What can hang from each mark
D: Q S Y
Q: M N X
P: S
S: D M
M: S
N: Q Y
Y: D N
X: N

Each row was made from one small tree. Brackets hold a mark, then the marks that hang from it, in alphabetical order. Every link used is in the known rows. Write each row's tree.
In the rows, zero is written as 128.
Known rows
(S D): [157 111 117 147 150 148 122 137 142 108 130 133 138 128 121 134 114 113
 122 106 123 135]
(N Q): [137 144 113 138 134 124 146 121 136 107 123 151 128 143 109 130 115 123
 111 120 115 122]
(Y D (N (Q X))): [115 146  85 114 165 145 199 123 131 127 103 144 109 140 107 124  98 104
 101 103  87 119]
(P S): [139 141 135 150 133 138  99 144 133  94 134 133 112 134  82 126 113 110
 116 113 144  87]
(N Y): [142 111 122 155 134 131 144 147 139  89 120 129 118 131 135 137 103 122
 118  98 177  99]
(Q M): [146 142 134 141 127 135 116 152 120 100 124 113 115 130 138 132 100 115
 118 111 124  93]
(X (N Q)): [137 148  96 138 140 111 146 131 151 164 119 148  92 151 118 149 116 138
 111 116  94 131]
(S (D Q) M): [160 103 107 142 143 114 124  82 116 107 145 130 145 126  86 163 112 118
 117 122 170 117]
(Y (N (Q M X))): [116 176  93 120 137 113 181 127 115 120 103 133  94 146 111 123  99 115
 106 114  29 115]
(N (Q X)): [136 154 106 132 132 109 154 127 143 141 117 145 106 156  73 127 121 115
 112 127  72 130]
(Q N X): [156 143 105 138 139 102 143 160 157 159 122 115  69 163  36 136 120 100
 117 127  70 130]
(D Q (S M) (Y N)): [122 103 108 137 160 101 171 138 116  41 123 136  85 105 111 140  91  94
  90 128 207  26]
(M (S (D Y))): [155 140 123 183 146 165 148 146 140  69 110 141 119  95 143 127 114 104
 106  93 136  99]
(M (S D)): [157 150 126 180 134 157 132 154 120  86 113 128 132 125 131 138 121 110
 111 108 118 131]
(Q M N X): [157 159 113 135 133 113 138 165 136 160 114  99  66 152  57 141 106 101
 117 119  44 119]
(X (N (Q (M S)) Y)): [137 188 106 179 121 141 175 155 106 133  83 130  81 126 167 165  99 145
  99  87  87 112]
(N (Q M) (Y (D S))): [134 127 122 147 164 198 181 187  98  87  87 129 111  93 169 149  74 107
  93  81 155  75]
(S (D Y) M): [155  84 119 148 158 160 128 121 151  91 140 142 140  93 109 145 101 116
 121  94 186  65]
(X (N (Q M) (Y D))): [139 138  94 138 160 175 179 138 124 163  93 129  96 112 176 166  81 139
 103  67 122 108]
(X (N (Q (M S)))): [140 202 111 167 118 133 152 153 108 144  95 129  82 136 150 156 108 135
  99 110  59 115]
(D Q (Y N)): [123 128  93 134 154  92 183  87 141  58 121 142  91 118 129 118 104 105
  96 116 152  85]
(X (N Q (Y D))): [136 121  87 140 166 164 185 133 144 162 100 144 101 124 154 163  94 138
 104  74 151 119]
(Y D N): [124 119 104 125 166 160 166 142 128  86 117 126 122 127 151 126  91 104
 107  96 165  93]
(D (S M)): [144 100 143 148 140 135 109 198 117  82 134 120 113 126  96 150 100 104
 112 132 206  43]

Write each row's tree
[156 182 117 178 120 131 173 184 111 129  85  97  57 139  87 152 103 109
 106  98  64 111]  (Q (M S) (N Y) X)
[155 142 107 140 147  78 157 173 131 139 113 111  41 156  25 143 118  79
  96 151  80 123]  (D (Q N X) S)
[116 213 103 151 121 121 190 144  93 100  86 130  88 143 122 127 106 113
  95 115  23 110]  (Y (N (Q (M S) X)))
[142  90 140 151 152 144 128 190 138  64 130 132  99  98 105 140  95  99
 106 118 223  11]  (D (S M) Y)
[145 139 119 142 137 111 146  98 128  80 122 124  92 102 134 128 101 106
 101 110 139  79]  (D (Q M) Y)
[119 121 106 140 164 101 184 146 129  38 111 139  69 108 132 119  98  87
  84 126 162  61]  (D Q S (Y N))
[134 144 105 173 157 159 182 140 134  47 103 145 112  99 159 122 105 103
 100  91 121  95]  (M (S (D (Y N))))
[144  97 127 148 149 110 139 143 124  61 131 131  91 100  94 145 100  96
  96 131 223  29]  (D Q (S M) Y)
[147 110  90 144 161 130 171 113 137 152 109 120  83 124 146 166  97 126
 100  86 184 120]  (X (N (Y (D Q))))
[157 157 113 176 132 122 144 106 107  85 114 128 125 129 120 145 125 107
 101 120 118 149]  (M (S (D Q)))
[144 112 124 139 162 143 149 160 110  86 115 118  99 117 122 141  98  85
  91 124 190  90]  (Y (D Q S))
[146 104 120 131 157 130 142 160 106 122 122 110  91 123  63 157  97  86
  95 131 192  62]  (Y (D (Q X) (S M)))
[134 193 116 173 113 138 182 151 100 111  81 127  95 129 122 142 104 124
  99  97  65 111]  (N (Q (M S) X) Y)
[147 171 112 182 132 177 177 133  93  85  86 138 136 104 166 153 100 131
 102  79  82 133]  (N (Q (M (S D))) Y)
[156 105 104 147 165 169 174 155 143 124 109 119 102 125 110 155  91 108
 110  81 171 111]  (Q (N (Y D)))
[120  95 121 141 162 136 159 185 130  41 124 136  94 102 123 133  86  98
 100 117 208   7]  (D (S M) (Y N))
[158 137 114 137 165 147 161 172  97 114 105  97  69 116 102 156  87  80
  90 118 127  97]  (Y (D (Q M N) S))
[143 141 105 146 134 117 148 171 143 180 104 104  54 139 126 155  96 131
 117  91  83 106]  (Q M (X (N Y)))
[156 110 102 148 159 124 154  83 149  89 129 144 115 101 118 132 114 103
 104 106 141 121]  (S (D Q Y))
[155 117 114 149 144 127 101  80 109 102 147 135 138 118  53 161 113 114
 112 115 163  99]  (P (S (D Q) M))
[166 127  81 140 166 102 175  97 165 147 119 133  67 124  40 140 121  90
 104 114  61 147]  (S (D (Q N X) Y))
[126 109  84 132 171 149 186  89 139  78 126 170 143 100 121 142  95 124
 107  93 136  79]  (S (D (Y (N Q))) M)
[149 127  97 141 156 140 168 118 117 152 102 106  78 113 169 169  83 127
 101  79 156 108]  (X (N (Y (D (Q M)))))
[124 182 108 163 131 112 187 109  98  38  96 125  80 103 162 125  98 103
  85 108 119  71]  (D (Q (M S)) (Y N))
[135 135  92 149 144 120 171 133 150 153 108 148  91 140 136 157 108 147
 108  95 119 126]  (X (N Q Y))
[155 133 111 147 149  92 151 166 124 105 120 116  63 146  62 148 114  86
  95 145 124 115]  (D (Q N) S)
[147 129 105 125 150 119 154 109 131 138 120 116  98 138  83 135 111  94
 102 118 137 122]  (Y (D (Q X)))
[152 109 128 152 147 162  88 127 123 104 146 136 146 117  67 154 107 118
 124 103 162  80]  (P (S D M))
[114 194 107 161 135 145 201 130 105  48  89 147  98 102 169 123  95 116
  88  97  84  69]  (D (Y (N (Q (M S)))))
[151 106 112 152 157 138 119  72 130  84 144 147 123  89  64 150 109 109
 109 101 179  67]  (P (S (D Q Y) M))
[128 130  91 145 170 128 163  74 134  61 122 153 103  97 103 122 106  99
  97  95 118  99]  (P (S (D Q (Y N))))
